Each row was made from one walk, in order. Every step used is in the known rows, and no mark comes twice. Write each row's walk.
Known rows
v -> u -> j: [  8  -6  -6   8  -9  21   3 -10  -6 -12  39   0  -1   4   5   7 -10  -4
  -5  -2   6   0   4  -2  19  11   7   4   7   3   4   7 -22 -16   0  23
 -12  -7 -21   9 -11   0 -12   0]
l -> r -> j: [-19   0  -2  11 -33   5   8   3   7 -35  -4 -10 -17  -8   8   5   4  -1
  11 -16  -1  -5  -3   3  -1  -1   6 -15   4  -6   1   2   4   8  11   5
  -7  23  -5   6  17   0 -10   2]
f -> r -> j -> y -> d -> n: [ 10  15  11  40  -6  -6  25  11  10  64 -11 -18 -28 -15 -28   8 -14  37
  27 -24  -8  -3 -35   9 -11   6 -13 -33  18   6 -10  20 -22  -1  -8 -21
   4  21   3 -14  22  18  -8  -8]
s -> n -> d: [ -3   1  -9  29  13 -13  -8   2   0 -12   1   6  -7 -27   1  -2 -11   7
  -4  -9   7  -4   1  -6   1  -3 -22 -12   2  12  12   0  34  39   8  12
   9  -2   6  10   0   0  15  -8]
y -> d -> n -> s -> r: [ -7 -15   8  17 -11  -3  11  -1 -25  53 -26  -6 -22   7   9   0  12  12
   8 -26   5  -8 -13   1 -14   2 -43  -2   1  -1 -22  14   8  12 -15   5
  17 -40  -1 -20   6  23  -1   0]
d -> n: [ -9  -6   6  23  -8 -11  11   5  -2   5 -14   4  -4   3  -5   1 -14  13
   9   1  -2   5 -10   1 -23   9   2  -1   4  12  -1  -2   3   0   2   4
   3  -5  -3 -12   3  17   8   7]
u -> j -> y: [  2   3   2   0   8   5   9   7   8  12  40   1   1  -4  -1   8 -10  17
   2  22   3   4   6   1  15  -8   6  14  17   8   1  -5 -15  -1   1  -3
   8   4   8   1   0  -4   0  -4]
j -> y -> d -> a -> s -> r -> l: [ 42  -1   6 -19   4   2   8  -4   8  49 -17  13 -14 -22  -6  15  53  26
   6   5   7   9 -17  11  40  48 -35  20   9 -30 -32  19 -19  10 -14 -17
   9 -30   8 -19  11  29 -30   8]
x -> r -> v -> u -> j -> y: [ 41 -18  12   2 -17  24  22 -10   0  31  38  -5 -14 -19  -8  10  -8   6
   9  19   1   5 -29  -1  36   8   1  -5  16   5   7  13 -28  -5   4   3
   8  15  -6  13 -23  13 -21  -3]
y -> d -> a -> s -> r -> v: [ 16 -22   2 -14 -16   8  22 -30  -1  16 -25 -20 -39  -5  -1  -2  55   2
   0 -19   8   2 -23 -16  27  50 -28   8   1 -30 -22   8 -18  16 -31  -6
  20 -40  12 -22 -15  30  -6  13]
q -> f -> r -> x: [ -6  11   2 -11 -15 -12  -4 -25   0  51  -3  10  -6   6 -16  -6  -1 -15
   9 -23 -14  18 -18   6  19 -17 -14   5   0 -11   1  17  -6   4   5  -1
   7  34   9 -20 -51 -21   3 -14]
l -> r -> f: [-25 -13  -4  16 -27  -2  -6  -9   5  -8  -6 -13   8 -14  10  -5  -2   2
  10 -14   1   4  -6  -1 -11  -2   4   2   4  -3 -15   2   1   8  18   1
  17  20  -8  13  26  -6   5  -1]
r -> s -> n -> d -> a: [-12   5 -11  17  13 -14   5   3   1 -37 -12  -1   2 -17 -16  -2  12   4
  10  -8  11  12   2   6   5   3  -8 -23   7   0  11   5  14  56   6  11
  20  -6  27  -4   1  22  12   1]
s -> r -> l: [ 16   0   4  -8 -16   7  -9 -10  -2  24   1  23   3 -12   4  10   9  -7
   6  -3   8   5  -8   6   8  -5 -23  15   1 -33 -14  17  19   3   5  10
  -5 -12   7  -5  -7  11 -30  -8]
l -> r -> v -> u -> d: [  6 -26 -11  25 -53  25   8 -33   3  -7   9 -11  -9   0  17   1  -6  -2
  13 -11   6   8 -24 -13 -15  10  -5 -14   5   7   2   1 -30 -15 -13  20
   7   8 -22  16 -10   0 -23   3]
q -> f -> r -> e: [ -7  22   1 -14 -13 -18 -29   8   3  62  -3  -9  -2  -5 -12 -12  -2 -15
   4 -19 -16  22  -7   7  -1 -18  -9 -22  -1 -18   1  25 -11   3 -10  -2
  -1  41  39 -21 -37 -15  15 -25]
n -> s -> r -> j -> y -> d: [  3   4   7 -15 -12   9  13  15 -11  60  -6 -13 -38 -14   7   8  19  17
  14 -10   2 -16  -2  14  23  -2 -42  -9   3 -20 -21  17  -3  14   0  -8
   9 -20   4   0  19  11 -18  -8]
k -> r -> e: [-48   5   1 -12 -17  -7  -6  10  10   5  -6  -7   1  -5  -7  -2   3   3
   6  -3  -7  19  -6  -8 -11   4   4  -3   2 -13   8   6 -11   7  -9   8
  19   0  36  -3 -12  21  -7  -9]
l -> r -> j -> u: [-18   5   0   8 -81   8  11  -1   1 -38  -3 -10 -15  -6   7   9  18  17
  14 -11  -6  -5 -14  11   8   8  -2  -9  11 -11  -1   2  -8   2  14  32
   1  26 -11  21  22   0 -11   3]
n -> d: [  3   4  -1  14  22  -2   1   3   2  -1  -3   2  -2 -14  -1  -4   3   7
 -13 -15   1  -4   7  -1 -16  -2 -16  -9  -1  -3  -2 -10  22  34   9   1
   3 -12   2   6  19   3   6  -3]
j -> u -> k -> r -> f: [-52  -3  -1 -15 -57  -2  -8 -14  -3   1   7  -2  14  -8 -18   9  -9  23
   4  12  -3   8 -25  -3  24  11  -3  15  11 -30  -9  -8  -8   4  10  48
  29  -3  11  20  27   9  13  -8]
l -> r -> j -> u -> d: [ -6  -1  -3  18 -76  12  12  -9  -1 -17   6  -3 -10   4  11  14  13   9
  22   2   0  -2 -15  10 -25   0  -9 -11  15   6   0   1 -16  -3  11  42
   6  25  -9  15  30  -5 -13   1]
n -> d -> r: [-11   1  -7   8  16   2  -7  10   1  -8  -2   6  -5 -11 -12  -4  17  28
  -7 -34   0  -4  -5  10 -10   3  -5  10   3 -15  -2 -11  13  36   9   1
   7   8  -3   0  21 -10   4   4]
q -> f: [  3   8   0 -12  -6 -18 -23   0  -2  16  -4   4  -5  -2   4  -4  -8 -10
  -4   1 -11  10   1  10   8 -12 -14   1 -10   3  -8   0   3  -8   8   0
  -9   2   3 -16 -21 -12  19  -5]
d -> n -> s -> r: [-31 -10  12  -5 -22  -5   9   7 -22  40 -18   2 -13  10   6  -2   9   7
   6  -9   8  -1 -12   6  -8   2 -27  10   5 -11 -10  13  24  17   6  13
  17 -21  -3 -11  -3  16   3   1]
r -> f: [ -7  -7  -3   0  -1  -3  -4  -6  -1  16  -2 -12   3 -15  -3  -4 -10  -3
  12   1   1  -1   2  -4  -6   2   3   1   0  -6 -14   1   0   5  17   2
  10   3  -2   5  21   2   5  -2]
q -> f -> r -> s -> n: [-10  27  -8   6 -28 -23 -21  -9   1   4   2  -1  -1  -9 -25 -10 -28 -17
  13 -19  -9  17 -26  12  42 -29 -12 -24   0  -1   6  29   6   5   1  11
   6  42  35 -20 -47 -19  18 -18]
d -> n -> s: [-13 -13   6   4 -13 -11  13  11 -19  14 -19  -4 -12   7  -4  -5  -3   8
   7  -5   1   1  -1   6  -6   0  -7   1   4  12  -2   5  18  21   4   4
   8  -8  -2  -7   2  13   2   7]
l -> r -> v -> u -> d -> n: [ -4 -31  -5  48 -58  16  19 -27   0  -2  -4  -5 -12   4  13   3 -21  10
  20  -9   4  13 -35 -11 -39  17  -4 -16  10  21   1   1 -25 -13 -11  25
  11   2 -25   3  -6  18 -15  10]
y -> d -> r: [  8  -5 -12  16   4   6  -5  -3  -4  10  -8  -3 -11   2  -6   1  16  25
   5 -37   0  -8 -13   7   3   8  -6   5   1  -3 -12   3 -29   3 -16  -8
   5   3  -4 -11  12  -5  -5   4]
k -> r -> v -> u: [-30 -12  -1  -2 -46  12   7 -27   6 -19   1 -10 -19 -11  -8  -2 -10   5
   5 -17  -5  11 -35 -16  21  23  -2  -5   0 -16   7  -2 -14  -7  -9  16
  14 -16 -11  13 -26  24 -26   3]
y -> d: [ 24  -3  -3  21  10   2   1  -9  -3  16  -8  -8  -9  -2   1   2   1   6
   0 -17   0  -8  -1  -5  -1   4 -17 -15  -3   9 -12   3 -18  -4 -18  -8
  -2 -17   3  -7   9   7  -1  -1]
f -> r -> j -> u -> d -> a: [  0  15   3   1 -48   7  19  -7  -7  42   4  -6  -9   9 -28  14  40   7
  29  -7   2   8 -34  16 -27  10  -8 -19  26 -12   4  17 -30  13   3  33
  12  36  -4   3  20  11 -18  -7]
v -> r -> s -> n -> d -> a: [ -1   3 -21   8   6 -12   0   4  -2 -36  -2  -2   6 -20 -34  -1   7   6
   6  -5  12  14  14   8   9  14 -10 -33   8 -13  18  13   5  56  16  11
  23  11  28   2  -5  44   1   1]
q -> f -> r -> j -> y: [ -3  34   9 -16 -16 -15  -7  14  13  59   4  -6 -23 -17 -22   0 -10   6
  14  -6 -17   9 -23  23  23 -15 -13 -17   5 -12  -6  16  -6  -3  14 -15
  -7  44   9 -12 -11 -16   3 -18]
l -> r: [-16  -6  -1  12 -25   2  -2  -2   7 -23  -5  -1   7   0  14   0   7   3
   1 -15  -2   2  -9   1  -3  -1   0  -1   4   0   0  -3  -1   3   2   0
   6  17  -6   8   5  -7   0   3]

Which walk is each row?
[-11   0  11   4 -71   7  26 -10  -8  17  -5   6 -36   8  -4  18  19  18
  17  19   6  -6 -31  11 -14  44 -27  14  11  -5 -13  12  -5 -13   9  52
  12 -17  -6 -18  22  21  -5  13] : a -> s -> r -> j -> u -> d -> n
[  4  -8  -4   4 -31  27   5 -23  -3  25  17 -14  -7  -4 -17   0 -19  -2
  -5 -22   4   6 -38 -10  53   7   5 -20   8 -39  11  14 -24  -1 -24  20
  -4  23  -1  18 -26  -5  -6 -11] : f -> r -> v -> u -> k
[-16   4 -10  -6 -12   7   4  11   0 -18   3  -2 -25  -6 -14   7  10  13
  17 -22   0  -8 -12  14   9   8  15   6   2 -19   2   4  -5  11  11   3
  -6  27  -3  -5  15  -4  -9   6] : d -> r -> j
[-11  -3  -9  18  17 -17  -3   6   0 -10 -11   4  -3 -21  -6   1  19   8
   2  -9  11   8  -2  -1  -9  12 -17 -13   7   7  13  -2  20  55   7   9
  16  -5   3   2   2  18  14  -1] : s -> n -> d -> a
[-52  12 -10  -3 -75  -3  -5 -12  -2 -55   9   7  13  -2 -22  10 -22  21
   8  16   2  13 -29   2  65  -2  -3  -5  15 -17  19   5  -9  10  -7  61
  28   3  39  12 -11   9  12  -7] : j -> u -> k -> r -> s -> n
[  4   8  12  20  -7  -6  28  21  -8  72 -15 -24 -37 -11 -24   4  -4  32
  26 -32  -7  -7 -23  13   9  -2 -24 -30  18   5 -10  25  -9  22  -8 -18
   9  17   3 -10  23  16 -13 -10] : f -> r -> j -> y -> d -> n -> s
[  0 -29   4  14 -32   4  20 -17 -23  46 -27 -19 -40  -1   7  -5   3  10
  15 -30   5  -3 -22 -12  -3   2 -37  -6   2  -9 -19   9   8  23 -21   2
  23 -40  12 -17 -13  31  -7  -1] : y -> d -> n -> s -> r -> v
[ 62  -7  12  -2   5   2   0   0  -4  22  -5  21   7 -20 -14  12   4 -13
   8   7  -4   5 -17  14  13  -8 -11  -6   1   0  -4  23  14  17  15  -4
 -11  15  12  -1   3  13 -29  -4] : x -> r -> l
[-28   1 -14  31 -16 -13   2   0   7 -60 -17  -4   7 -18  -4  -4  18  10
   9 -22   9  14  -6   5   2   1  -8 -25  10   0  11   4  14  61   8  15
  27  13  21   5   7  14   9   2] : l -> r -> s -> n -> d -> a
[-24  -6   6 -10 -16  11  12 -25  -4  31   0  17  -3   9   7   5  19  -9
  11  -4   6   2 -10  -2   6   3 -17  26   2 -23  -3  10  -3   3   7  12
  20 -11   3  -7 -31   5 -10   0] : s -> r -> x
[  4  -7 -14  17  10   7   0  -2   1  39  33 -13  -8 -18 -11   5  -4  40
  23 -15   2  -2  -5   5  10   1   4  25  17   1 -22   1 -39   2   4 -12
  22  12   2  -5  31  -8   1  -3] : u -> j -> y -> d -> r -> f
[ -4   9 -13  27   7  -8  -1  -2   1 -42  -1  -2  -1 -22 -10  -5 -19   2
   3 -10   6   1   5   1  16 -12 -14 -24   1   7  12   7  26  42   8  16
  12  -5  31   3   0   6  11  -6] : r -> s -> n -> d
[-42  13   5 -13 -70   0  10  -1   3 -27  -2  -4 -20  -6 -15  12   9  19
  13  -4 -11   2 -25   5  12  14  -6  -3   8 -17   3  -3  -5   2  14  36
  11   3   1  12  14  21 -15  -2] : k -> r -> j -> u
[-18 -10 -17   9   3 -11 -13  -3   1 -20  -5   0 -21 -40 -19  -8   6  24
   1 -23   5 -10 -10   0  33  40  -5  27   2  -9  -7   6  28  48  24   9
  24  14   4   1  25 -10  17   8] : a -> s -> n -> d -> r -> f
[-17   1   5 -29 -16   5  -2   5   2  20  -7  -3 -15  -4   6  -4  31  -6
  -4   5   3   4   2  -3  19  35 -13  15  -3 -35  -6  22  -3   1 -10  10
   9 -10  32 -15 -15   8   0   0] : a -> s -> r -> e
[  8   4  -3  10   7   4  -2  11   7  34   1  -1  -9  -8  -9   4  12  49
  13 -19  -4  -1 -18  15  11   9  -8  13   9   1 -14   0 -40  -8 -12 -22
  13  12  -3  -7  17  -6  -4   3] : j -> y -> d -> r
[ 16   1   1  18  18 -14   9   8  -2 -16 -18   2   7 -23 -27   3  22  -5
  11  -1   9  10 -16  15   4   0 -16 -34   8   9  13  19  17  65  20   8
  22   9  31  -6   3  26   9  -1] : x -> r -> s -> n -> d -> a
[-27  -9 -19  23   3  -4   3 -13  -2 -11   0  22 -11 -17 -12   2   8  20
  13 -29   6   0  -9   4  15   4  -7  24   4  -3  16   3  15  50  15  15
  24  20   4   1 -19  -8   0   1] : s -> n -> d -> r -> x
[  1  -5   6  29 -49  -2  13  -9  -9  24  -2   9   3  16  -4  11  -6  26
  19  20   0   7 -22   8 -48   9 -13   1  14  26  -3  -3 -17 -15   1  41
  17  -6  -7  -5  16  13   3   6] : j -> u -> d -> n
[-40  11  -1 -18 -32  14   4  11  15   3  19   4 -11 -15 -15  20 -21  31
   3  18   0   5 -24   9  50  22   0  -7   9 -29   9   3 -28 -15   4  21
  -2   1 -10  21  14  13 -13  -5] : v -> u -> k -> r -> j -> y
[ 41   1  -9  11   4   5  -8   6   9  33  -1  15  -5 -24 -14  11   6  45
  17 -17  -3   6 -15  21  25   3 -10  15   7 -10 -19   9 -28   2 -11 -22
   0  11   5  -7  19   3 -32  -1] : j -> y -> d -> r -> l
[-38  -1  -2  -9 -24  12  -9 -10   2 -10  12  10   8   3  -8  11 -15  11
 -14   2   2   9 -26  -4  38  20  -4   2   2 -24   8   0 -23 -16 -10  32
   3 -12 -11  17  -3   8  -3  -1] : v -> u -> k -> r
[-43   9   1  -8 -23  -3   9   1   9 -24  -5  -6 -21  -9 -14   7  -3   1
   9  -8  -7   0 -16  -2   3   4  -2  -5   3 -12   3   0   8   8   9   8
   4  -2   8   2   8  19 -16  -2] : k -> r -> j
[-44  13  -2 -17 -62   8   3 -10   0 -45   3  -1  17  12 -24   7 -10  24
  -1  11  -3  14 -22   5  49  -1   0  -1  10 -29   4  -7 -20   2  -7  49
  23  -6  38  10   7  11   4  -1] : j -> u -> k -> r -> s
[ 25 -27  -9 -12 -21  18  24 -31  -2   1   0 -12 -25   1  -6   3  31  -3
   6   9   9  12 -21  -9  11  61  -1   2   4  -4  -1   5 -38  -2 -18  15
   7 -17 -16  -4 -11  19 -20  20] : r -> v -> u -> d -> a -> s
[ 37 -17  -8  20 -14  27  17 -25   2  19  35 -21 -25 -18   5   6 -16  22
   8  -3   3   2  -7 -12  34  13  -6  -9  12   6  -7   2 -50 -16 -27   1
   4 -19  -6   8 -13  13 -22  -3] : r -> v -> u -> j -> y -> d
[-33  -5  10  -6 -32   0  21  15 -20  27 -17  -3 -36   0   1   5   5   1
  17 -11   8  -9  -9  10  -7   3 -22  -1   3 -17  -8  18  28  24  16  15
   6 -15  -1 -11   8  25  -7   1] : d -> n -> s -> r -> j
[-48  -8  -3 -15 -12   5  12 -23   5  -6   6  17   8  10 -15  11  -7   6
   1   7   3  13 -14 -11  35   0   1  23   3 -20  13  -6  -9  15  -4  22
  20  -7  21   2 -19   7  -3  -4] : u -> k -> r -> x
[ 15 -22 -10   7 -28  27  14 -30  -4 -18  37 -14 -21  -4   3   1 -17  -8
   3  -5   6   2  -5 -16  27   9  11   0   8  -8   7   2 -21  -5 -12  21
  -4  -7  -8  10 -30   7 -18   2] : r -> v -> u -> j
[-14   4   4 -22   8   2  19   5   3  -1 -18  -2 -37 -17  -8   5  58   4
 -10 -12  11  -9  -3   5   6  49 -26   5   2 -41 -12   4  24  51  17   9
   4 -26   3 -13  26  25  -1  11] : n -> d -> a -> s -> r -> j
[ 31  12   1   5  -7   3  -3  -8   2  28   6  10   6 -14 -22   5  -2  -7
   9 -26  -4   9 -22   5  16 -11  -4  -6  10 -23  -2  25  10  12  -4  -5
 -11  31  11   1  -7  -2 -34 -15] : f -> r -> l
[ 33   1  -7 -23   7  -2  22  12   9  12  -8 -18 -36 -20 -30  13  38  32
   7  10   1  -1  10  11  39  65 -11 -15   9 -16 -11  16 -42  10  -1 -26
   4   5   5 -12  22  48 -21  15] : v -> r -> j -> y -> d -> a -> s
[ 34 -10  -3 -20 -19  19   2 -24  -6  32   2  28  -6  -5   1  18  45  -7
   3  12  17  13 -20  12  11  57 -29  22   4 -27 -19  28 -18  -8  -4  26
  -4 -27 -21  -8   2  25 -42  13] : v -> u -> d -> a -> s -> r -> l
[-10   5 -13  13 -18  -6   0  -5   0 -42   4  -2   2 -10 -11  -2 -22  -5
  17   4   6   5  -3   3  33  -8   3 -15   1   8  13  16   0   8   1  15
   8   9  29  -2 -20   2   5  -3] : r -> s -> n
[-13   0   9 -21  16  -3   9  -3   1   7 -19   7 -16 -10  -4   1  62   9
 -20 -12  10   0  -8   2   3  48 -31  17   3 -34 -12  -1  20  43   5   7
  18 -34   2 -13  14  19   8  12] : n -> d -> a -> s -> r
[-44   2  -3 -11 -10  -1  -5  -2   6 -13   7   9   8   4 -12   8 -13  11
 -13   8   1   8 -16  -8  26  -2  -2   7   5 -19   6  -9  -1   7  -8  18
  10  -8  16   3   2   6   9  -6] : u -> k -> r
[  9  -2   4 -13  10   7  18  -7   5  36  16  -2 -21   0   0  12  48  23
  -4   8  10   1  -7  -1  31  45 -24  26  20 -14 -23   8 -35   3 -21  -6
  21 -33   8 -23   6  18   1   9] : u -> j -> y -> d -> a -> s -> r
[ -7 -25  -3 -36 -37  26  13 -26  -5   4  -1  -5 -22   0  -1   6  36   1
 -13   5  17   8 -29  -6  66  65  -7  14   2 -59  -3   9 -26   6 -22  30
   8 -27  -7   0 -22  20  -1  14] : d -> a -> s -> r -> v -> u -> k
[-47  -4   2 -10 -16  -2  16 -25   8  -8  -5  12   0   6 -10   3   6   2
  11  -6  -6  13 -16 -10   9   7  -3  21   2  -6   8  -3  -3  11   4   8
  25  -5   9  -2 -25  15 -19   2] : k -> r -> x
[-30  10   0  -3 -66   5  15 -10   1  -6   8   2 -16   3 -12  18   5  13
  20   9  -4   1 -26   4 -20   7 -16  -3  12   3   1  -4 -12  -5   8  44
  16  -1   3   8  22  15 -20  -1] : k -> r -> j -> u -> d
[-10 -21 -30  21 -26  18 -10 -14  -5 -22  15   5 -20 -29  -9   3 -19  27
  -2 -26  16   2 -25  -6  54  17  -3  -2   2 -28  20  -2   2  40  -7  36
   8  10  -4  20 -16  -8   6  -2] : s -> n -> d -> r -> v -> u -> k
[  2  -2  -9  12  11 -12  -1  -2   4 -31  -4   8 -21 -28  -4  -4   4   7
 -17  -5   7 -10   2  -8  36  33 -21   3  -3   9   7   3  40  39   4  12
   6  -9  10   1   1  -3  13   6] : a -> s -> n -> d
[ 10  -1 -12  15  10  11   4   6   4  20  34  -2 -10  -1  -8   9   3  43
   7 -16   2  -4  -7   8  17   0   1  21  18   5  -9  -1 -42  -2 -13 -13
  13   9   5 -11  12 -10  -4   1] : u -> j -> y -> d -> r
[ 36  -8  19  17   4  -7  32  26 -12  63 -24 -12 -36 -17 -18  12   2  24
  25   3  -7 -11 -18  21   3   3 -30 -30   7  26 -12  24  -5  26  11 -20
   8   4   4 -12  32  29 -13   0] : x -> r -> j -> y -> d -> n -> s
[ 14  -7   1  42   2  -8  10  -6  -3  19 -21  -4 -12   2  -2   3 -12  20
   9 -16  -1  -1 -12  -3 -26  10 -14 -15   1  24 -11   2 -14  -7 -16  -5
   2 -23  -2 -18  11  22   3   4] : y -> d -> n
[ 15  -4   3  42  10  -4  19   3   6  34  18  -4 -11  -2  -3  11 -23  36
  13   7   1   2  -4  -3 -11   1  -8   0  18  31  -9  -1 -27  -5 -14  -8
  10 -18   5 -19  12  19   5   0] : u -> j -> y -> d -> n
[-19  -1 -17  26   5  -7 -16   7   0 -19   3  11 -11 -24 -10  -1   0  25
   0 -30   8  -5 -13   6   7   3 -10   8   6   0  11  -1  25  45  10  11
  15  19   1   3   2 -11  11  -1] : s -> n -> d -> r
